What can hang from each mark
sige: nilisap
nilisap: sige
libe: fama ravok
fama: lefizi libe
ravok: linugu muber nilisap taduv
muber: ravok
taduv: nilisap
linugu: muber

Each row was made from one small tree. The marks that hang from a mark follow it in brackets, in alphabetical order. Every link used is in the known rows. Write each row's tree.
Known rows
libe(ravok(taduv)): [-2.51  1.44 -1.40 -2.99  0.98  2.03  0.34 -0.22 -1.14 -1.68  0.94  0.87
 -2.87 -0.19 -2.01  2.60 -2.28 -1.63 -2.08  0.68 -0.73 -1.57 -1.08 -3.43
 -0.39  0.66]
fama(lefizi libe(ravok(muber taduv))): [-0.08  2.13  1.09 -3.52  0.98  1.21 -1.96 -1.60 -1.24 -3.21 -0.18  1.66
 -2.03  0.56 -3.41 -1.41 -2.01 -1.09 -0.60  1.38 -1.15 -3.97 -2.11 -0.55
  2.82 -0.89]
fama(lefizi libe(ravok)): [-1.03  1.61  1.79 -2.83  1.46  2.35 -0.07 -3.02 -1.65 -1.78  0.06  1.17
 -0.83 -0.54 -1.86 -0.23 -2.38  2.00 -1.33  0.40 -1.19 -2.57 -1.70 -2.18
  3.50 -1.29]
libe(fama): [-5.61 -0.78 -1.55 -3.68  0.19  1.47  1.76 -0.20 -3.20  0.07  0.29  1.92
 -1.55  0.60 -1.28  2.98 -1.62  2.07 -2.64  0.27 -1.97 -0.16 -0.97 -4.21
  1.45  0.70]
fama(libe): [-2.26  1.00  0.48 -2.67  2.34  2.94  0.82 -1.96 -1.82 -0.44 -0.24  1.19
  0.12  1.01 -2.90  2.27 -1.78  3.56 -1.40  0.16 -2.45 -0.40 -0.96 -4.71
  1.64 -1.59]
taduv(nilisap): [-3.06 -0.18 -0.24 -3.26  2.23  1.11  1.70 -1.25 -0.61 -0.69  1.17  0.88
 -0.52  1.08 -1.43  2.40 -2.11  2.88 -1.16  0.39 -0.47 -1.59 -1.85 -6.91
  1.27 -0.44]
libe(fama(lefizi) ravok): [-3.92  0.14 -0.94 -4.50 -0.82  0.64  1.50 -1.48 -2.96 -0.85  0.42  2.07
 -2.19 -0.71 -0.62  0.60 -2.02  0.80 -2.41  0.53 -0.77 -2.31 -1.57 -1.94
  3.11  1.03]
linugu(muber(ravok(taduv(nilisap)))): [-3.14 -0.61 -2.65 -2.72  0.41 -0.33 -0.82 -0.44  0.86 -2.61  0.88  2.04
 -0.26 -0.21 -1.57  2.05 -2.17  2.61 -1.06  2.96  1.39 -0.76 -2.79 -5.89
  0.32  1.89]
nilisap(sige): [-2.79  2.11 -0.96 -2.52  1.48  3.03  2.05 -2.27 -1.74 -0.56  1.80  0.71
 -0.07 -0.48 -2.25  2.36 -2.92  3.06 -1.38 -0.82 -1.61 -1.84 -0.88 -3.61
  2.34  0.92]
ravok(nilisap): [-2.85  0.71 -0.06 -2.36  0.44  3.57  2.10 -0.38  0.14 -2.75  1.19  1.31
 -2.35 -0.32 -1.26  1.33 -3.59  3.21 -0.67 -0.51 -1.03  1.12 -0.55 -5.38
  1.31 -1.78]
libe(fama ravok(taduv)): [-3.74  0.16 -3.04 -3.54  0.11  0.65  0.66  0.72 -3.25 -0.28  0.88  2.79
 -3.71 -0.14 -1.98  2.07 -1.22 -2.27 -3.69  1.09 -1.64 -1.02 -1.56 -3.51
 -0.31  1.28]
ravok(linugu muber nilisap(sige) taduv): [-2.04  3.68 -1.93 -2.97  1.36  2.25  0.82  0.25 -0.38 -3.57  1.94  1.75
 -1.47 -0.01 -3.21 -2.32 -1.72 -0.75  0.19  0.47 -0.35 -0.76 -1.04 -2.03
  0.78 -0.14]
libe(fama(lefizi) ravok(muber)): [-3.84  0.16  0.32 -5.97 -1.07  0.10  0.17 -1.36 -2.82 -2.45  1.08  1.61
 -2.89 -0.16 -1.91 -0.56 -1.96  0.06 -1.80  1.11 -1.25 -2.83 -2.14 -1.15
  3.82  1.56]
sige(nilisap): [-3.56 -1.03  0.09 -3.68  2.20  3.15  1.02  1.06 -2.18 -2.17 -0.30 -0.01
 -1.54  0.92 -1.72  3.79 -1.40  3.16 -1.87  1.25 -0.98 -0.84  0.26 -6.04
  2.73 -1.56]
linugu(muber(ravok)): [-4.90 -0.22 -0.77 -3.14 -0.43  1.77 -0.20 -1.87 -0.53 -2.64  0.80  1.49
 -1.28 -1.59 -1.31  3.36 -3.52  4.94 -1.51  1.90  0.48  0.91 -1.02 -3.83
  1.46  1.77]
muber(ravok): [-5.09 -0.73 -0.86 -1.79  0.02  3.02  0.81 -1.49 -0.14 -1.01  2.02  0.90
 -1.94 -0.35 -1.69  2.56 -3.08  3.35 -1.13  0.48  0.07  0.73 -0.79 -3.44
  1.55  1.01]
fama(lefizi libe): [-1.85  1.33  1.41 -2.68  1.11  3.05  0.68 -2.77 -1.79 -1.63 -1.16  1.56
  0.95  0.54 -2.13  1.22 -2.09  5.02 -0.16 -0.49 -1.33 -1.92 -1.05 -2.28
  3.45 -2.48]
linugu(muber(ravok(nilisap(sige) taduv))): [-2.12  1.92 -2.92 -1.42 -1.18  2.34  0.50 -1.03  1.92 -3.89  1.30  2.62
 -0.85 -2.67 -2.97  0.16 -3.23  2.30 -0.85  1.36  0.64  1.26 -1.70 -2.91
  1.83  1.56]
ravok(linugu taduv): [-3.99  2.10 -2.02 -2.45  2.07  2.54  0.88  0.89 -1.81 -1.04 -0.73  1.37
 -1.08  0.99 -1.44  1.52 -1.33  0.20 -0.74  0.75 -0.05 -0.72 -0.33 -3.74
 -1.64 -0.75]
libe(ravok(linugu)): [-4.56  1.60 -0.81 -4.35  2.46  1.19  0.60 -1.00 -2.73 -1.67  1.62  0.09
 -1.98 -0.60 -0.15  0.64 -2.20 -0.53 -1.73  1.39  0.40 -1.20 -0.72 -4.04
  0.34  0.77]

Write each row's tree
[-2.63  1.85 -1.22 -3.76  1.22  1.92  0.11  1.08 -0.37 -4.45  0.77  1.96
 -2.76  0.76 -2.25 -1.32 -2.05 -0.30  0.03  1.00  0.28  0.04 -0.55 -3.16
 -0.55 -1.62] | ravok(linugu muber nilisap taduv)
[-3.68  1.03 -3.64 -1.32  1.92  0.26  0.95 -0.55 -0.18 -0.58  2.54  1.62
  0.68  0.75 -1.50 -0.76 -1.05 -0.50 -0.93  1.63  2.38 -1.29 -2.22 -4.31
  1.10  2.52] | muber(ravok(linugu taduv(nilisap(sige))))
[-4.41  1.78 -0.90 -4.02  1.43  1.07 -0.26  0.86 -1.67 -2.78  0.34  1.28
 -1.93  1.57 -2.44  0.96 -1.50 -0.12 -0.57  0.92 -0.67 -2.01 -1.05 -2.42
 -1.25 -0.25] | ravok(linugu muber taduv)
[-2.96  2.43 -2.69 -3.42  0.92  1.37  0.36  1.00  0.05 -4.49 -0.98  2.58
 -1.37 -0.91 -0.76  0.49 -1.96  1.50 -1.11  1.50  0.33  0.16 -0.97 -4.53
 -1.16 -1.07] | ravok(linugu(muber) nilisap taduv)
[-4.59  0.12 -3.14 -1.96  1.88  0.63  0.33  0.39 -0.11 -1.15  1.83  1.98
 -0.39  1.25 -0.56  0.44 -1.00  0.04 -0.34  2.64  2.27 -0.58 -1.46 -5.00
 -0.38  0.86] | muber(ravok(linugu taduv(nilisap)))
[-1.35  3.81 -3.31 -3.01  0.87  1.61  0.68  0.05  0.06 -3.72 -0.21  2.29
 -0.10 -1.71 -1.44 -0.59 -1.87  1.79 -1.07  1.43  0.26  0.34 -1.08 -3.28
  0.53 -0.22] | ravok(linugu(muber) nilisap(sige) taduv)
[-3.70  0.12 -1.27 -2.36 -1.31  2.39  0.56 -1.06  1.28 -4.50  1.35  2.02
 -1.79 -1.86 -1.01  1.34 -3.49  4.74 -0.49  1.73  0.67  2.47 -1.27 -4.53
  2.24  0.19] | linugu(muber(ravok(nilisap)))
[-3.05  2.55 -2.06 -4.68  1.64  0.24 -1.06  0.62 -1.95 -3.07 -0.33  1.32
 -2.01 -1.08 -0.71  1.37 -1.32 -0.99 -2.15  2.55  0.69 -1.88 -1.49 -4.09
 -1.39  1.26] | libe(ravok(linugu(muber) taduv))
[-2.94  0.52 -3.48 -0.56  1.73  0.96  1.56 -1.19  0.76 -0.25  3.09  1.95
  0.55  0.52 -2.70  0.92 -1.92  0.75 -0.90  1.53  1.36 -1.33 -2.68 -4.14
  1.89  2.37] | muber(ravok(taduv(nilisap(sige))))
[-0.95  2.78 -0.40 -2.83  2.02  1.54 -1.18 -1.31 -1.91 -1.67 -0.72  1.82
 -0.48  0.29 -1.59 -1.16 -0.88 -1.15 -1.00  1.12  0.05 -3.20 -1.10 -1.53
  1.29 -1.11] | fama(lefizi libe(ravok(linugu taduv)))
[-3.55  1.30 -2.66 -4.47  2.64 -1.02 -0.24  0.33 -0.41 -2.14 -0.56  1.80
  0.47  0.75 -0.66  1.28 -0.80  1.52 -1.67  2.67  0.97 -2.11 -2.63 -6.37
 -1.09  0.00] | ravok(linugu(muber) taduv(nilisap))
[-3.77  0.81 -1.46 -4.30  3.29 -0.42 -0.45  0.77 -1.28 -2.64  0.90  1.28
 -1.31  2.61 -2.07 -0.46 -0.61 -0.45 -0.01  2.10  0.66 -2.76 -2.44 -5.10
 -0.70  0.21] | ravok(linugu muber taduv(nilisap))
[-2.98 -0.02 -2.20 -0.81 -1.19  3.71  1.16  0.23  1.66 -3.13  1.47  2.53
 -2.59 -0.54 -2.30  0.96 -3.27  1.00 -0.45  0.34  0.70  1.81 -0.39 -2.88
  0.29 -0.49] | muber(ravok(nilisap taduv))
[-5.88  0.46 -0.82 -6.40  1.51 -0.93 -0.35  0.23 -4.69 -2.02  1.91  1.68
 -3.42  0.12 -1.15 -0.76 -1.43 -1.99 -2.32  1.68 -0.98 -1.59 -1.48 -2.58
  0.85  2.04] | libe(fama ravok(linugu muber))
[-3.26  2.46 -3.49 -0.32  0.14  3.14  1.41 -0.10  0.75 -2.44  2.54  1.99
 -1.13 -0.97 -1.87 -1.20 -2.20  0.23 -0.04  1.06  1.77  1.14 -0.79 -2.19
  0.98  1.01] | muber(ravok(linugu nilisap(sige) taduv))
[-2.13  2.60  1.79 -5.04  2.19  0.90 -1.72 -2.53 -2.59 -3.16  0.67  0.98
 -1.11  0.28 -2.10 -2.81 -1.48  0.25  0.00  1.49 -0.19 -3.56 -1.48 -1.20
  3.17 -0.79] | fama(lefizi libe(ravok(linugu muber)))
[ 0.07  1.72 -0.68 -1.88  1.53  2.89  0.03 -0.59 -0.04 -2.87  0.44  2.64
 -2.42 -0.37 -3.11 -0.63 -1.89 -1.47 -1.65  0.80 -1.50  0.05 -1.61 -4.01
  0.69 -2.16] | fama(libe(ravok(nilisap taduv)))
[-3.71 -0.63 -1.56 -4.35 -0.29  0.75  1.73 -0.29 -1.77 -1.87  2.10  2.71
 -3.79 -1.16 -1.21 -0.18 -2.35 -0.43 -2.73  0.50 -1.43  1.11 -1.50 -4.35
  1.68  0.16] | libe(fama ravok(nilisap))
[ 1.36  3.07  0.55 -1.82  0.87  3.28  1.06 -4.00 -0.01 -2.77  1.70  2.12
 -0.27 -1.82 -2.58 -3.28 -2.64  1.60 -0.53 -0.47 -1.25 -1.66 -1.62 -2.09
  5.37 -1.10] | fama(lefizi libe(ravok(nilisap(sige))))
[-1.53  1.83 -1.66 -2.98  2.43  0.39  0.72 -0.78 -0.33 -1.60  2.07  0.96
 -0.06  0.89 -3.72 -0.10 -1.45 -0.42 -0.55  0.91 -0.94 -3.16 -3.10 -4.20
  1.75  1.02] | ravok(muber taduv(nilisap(sige)))
[-4.61  0.24 -2.17 -4.29  0.77  0.60  1.58  0.19 -2.50 -1.96  1.58  2.47
 -3.10 -0.47 -0.30 -1.23 -1.93 -1.36 -2.19  1.41 -0.39  0.87 -0.80 -4.31
  0.75  0.32] | libe(fama ravok(linugu nilisap))
[-4.70  1.06 -1.49 -4.76 -0.05  0.71  1.28 -1.25 -3.71 -0.64  0.20  2.21
 -1.79 -0.05  0.38 -0.88 -1.15  0.15 -1.90  1.36  0.31 -2.36 -1.10 -2.12
  2.21  1.26] | libe(fama(lefizi) ravok(linugu))
[-3.01  2.48 -0.89 -5.02  1.27  0.67  0.16 -0.49 -0.79 -4.41  1.03  1.51
 -2.61 -2.06  0.10 -0.56 -2.58  1.45 -0.99  2.20  0.72  0.26 -1.20 -4.76
  0.29  0.10] | libe(ravok(linugu(muber) nilisap))
[-2.36  2.54 -2.55 -3.76  3.36 -0.36  0.34 -0.30 -0.91 -1.30  1.81  0.77
 -0.06  1.32 -2.74 -1.52 -0.83 -0.75 -0.33  1.68  0.70 -3.38 -2.87 -4.29
  1.21  1.31] | ravok(linugu muber taduv(nilisap(sige)))
[-4.04  1.74 -2.32 -1.25  0.49  3.06  2.01 -1.51  0.42 -2.23  3.03  1.35
 -0.92 -1.45 -1.53 -1.66 -2.77  1.81  0.02  0.82  1.64  1.79  0.03 -2.66
  2.73  0.87] | muber(ravok(linugu nilisap(sige)))
[-2.26  2.55 -3.26 -3.56  2.97 -0.79  0.47 -0.69 -1.24 -1.43  0.24  1.50
  2.16 -0.25 -1.25 -0.08 -0.49  1.66 -1.39  2.28  0.84 -2.72 -2.78 -5.44
  0.48  1.85] | ravok(linugu(muber) taduv(nilisap(sige)))
[-3.58  0.34 -2.39 -2.78 -0.73  1.46 -0.85 -0.10 -0.01 -2.50  0.01  2.35
 -1.38 -1.42 -2.18  3.38 -2.44  2.74 -1.85  2.54  0.81  0.00 -1.08 -3.19
 -0.21  1.60] | linugu(muber(ravok(taduv)))
[-2.37  1.12 -3.59 -2.19  0.66 -0.63  0.20 -1.41  0.74 -1.73  1.80  2.18
  0.99 -1.01 -2.32  1.03 -1.99  2.40 -1.16  2.77  0.99 -1.39 -2.81 -4.87
  2.09  3.42] | linugu(muber(ravok(taduv(nilisap(sige)))))
[-4.01  1.63  0.29 -4.51  1.48  2.49  0.41 -0.44 -0.94 -4.73  1.86  1.37
 -2.77  0.25 -1.56 -1.19 -2.86  1.94  0.54  0.72 -0.20  0.33 -0.52 -3.60
  0.80 -1.30] | ravok(linugu muber nilisap)
[-2.10  0.49 -1.03 -4.49  2.29 -0.70 -0.84 -0.28 -0.66 -2.88  2.09  1.33
 -2.87  1.17 -2.76  0.01 -1.86 -2.43 -1.43  1.85 -0.52 -3.32 -3.21 -5.04
  0.53  1.07] | libe(ravok(muber taduv(nilisap)))
[-2.97  1.89 -1.95 -2.05  1.20  3.07  1.13  1.20 -0.35 -2.58  0.13  2.15
 -2.33  0.33 -1.10  0.01 -2.04  0.34 -0.52  0.67  0.41  0.83 -0.30 -4.10
 -0.87 -2.03] | ravok(linugu nilisap taduv)
[-4.13  0.69 -2.57 -1.22 -0.07  3.36  0.81  0.88  0.79 -3.14  1.77  2.71
 -2.48  0.20 -1.24 -0.29 -2.22  0.19  0.09  1.36  1.86  2.10 -0.06 -2.68
 -0.10 -0.18] | muber(ravok(linugu nilisap taduv))
[-2.99  1.06 -1.81 -0.93 -0.55  3.90  2.35 -2.40  1.05 -2.25  3.68  1.67
 -1.11 -1.44 -2.21 -0.26 -3.79  2.94 -0.13  0.01  0.67  1.96 -0.92 -2.94
  3.39  1.16] | muber(ravok(nilisap(sige)))
[-3.90  2.21 -2.40 -3.91  1.22  0.58 -0.45  0.65 -1.76 -2.67 -1.72  2.39
 -0.65 -0.62 -1.12  2.57 -1.28  1.91 -1.65  1.88  0.44 -1.44 -0.69 -3.91
 -1.40 -0.19] | ravok(linugu(muber) taduv)
[ 0.05  2.04  2.76 -4.05  0.79  2.03 -0.81 -2.69 -0.24 -4.89  0.88  1.93
 -2.46 -0.53 -2.83 -3.81 -2.57  1.37  0.25  0.46 -1.42 -1.37 -1.66 -1.67
  4.90 -2.25] | fama(lefizi libe(ravok(muber nilisap)))
[-1.76  1.10  1.86 -4.67  2.37  1.28 -1.40 -2.50 -2.43 -2.72  1.46  0.76
 -2.45 -0.16 -3.45  0.11 -2.03 -0.31 -1.67  1.14 -2.42 -1.47 -1.68 -3.20
  2.10 -0.10] | fama(libe(ravok(muber)))
[-4.59  1.41 -1.30 -6.07 -0.48 -1.11 -0.21 -1.10 -3.95 -2.57 -0.92  2.38
 -1.08 -1.89  0.52 -0.61 -1.38  1.37 -2.45  2.41  0.03 -2.42 -1.79 -2.03
  2.14  2.20] | libe(fama(lefizi) ravok(linugu(muber)))
[-1.89  2.18 -0.03 -3.17  0.96  2.48  1.37 -1.54 -0.12 -3.67  2.87  1.32
 -2.03 -0.68 -3.59 -1.32 -2.75  2.20 -0.21 -0.10 -1.21 -0.65 -1.05 -2.88
  3.26  0.10] | ravok(muber nilisap(sige))
[-0.04  2.32  0.02 -2.30  0.94  2.42 -0.39 -1.47 -1.12 -1.94 -0.91  2.23
 -0.72 -0.29 -2.83 -0.04 -1.52 -0.33 -1.54  0.39 -0.90 -3.31 -1.69 -1.79
  1.86 -1.26] | fama(lefizi libe(ravok(taduv)))
[-2.41  0.09 -0.80 -3.90  2.37  0.46  0.03  0.03 -0.57 -2.43  0.97  1.48
 -1.54  2.25 -3.23  1.19 -1.33  0.46 -0.74  1.37 -0.62 -2.87 -2.42 -5.23
  0.13  0.01] | ravok(muber taduv(nilisap))
[-0.65  1.74 -0.60 -2.58  2.12  2.15 -0.65 -0.87 -1.52 -0.90 -0.13  1.81
 -1.77  0.19 -3.19  1.42 -1.41 -1.60 -2.20  0.97 -1.45 -1.67 -1.55 -3.47
  0.21 -1.15] | fama(libe(ravok(taduv)))
[-1.94  0.70 -2.21 -2.95 -1.63  1.73  1.60  0.14 -0.79 -2.66  0.47  3.59
 -3.06 -0.82 -1.35 -1.50 -2.20 -1.15 -2.05  0.32 -0.40 -0.95 -1.37 -1.48
  2.16 -0.43] | libe(fama(lefizi) ravok(nilisap taduv))
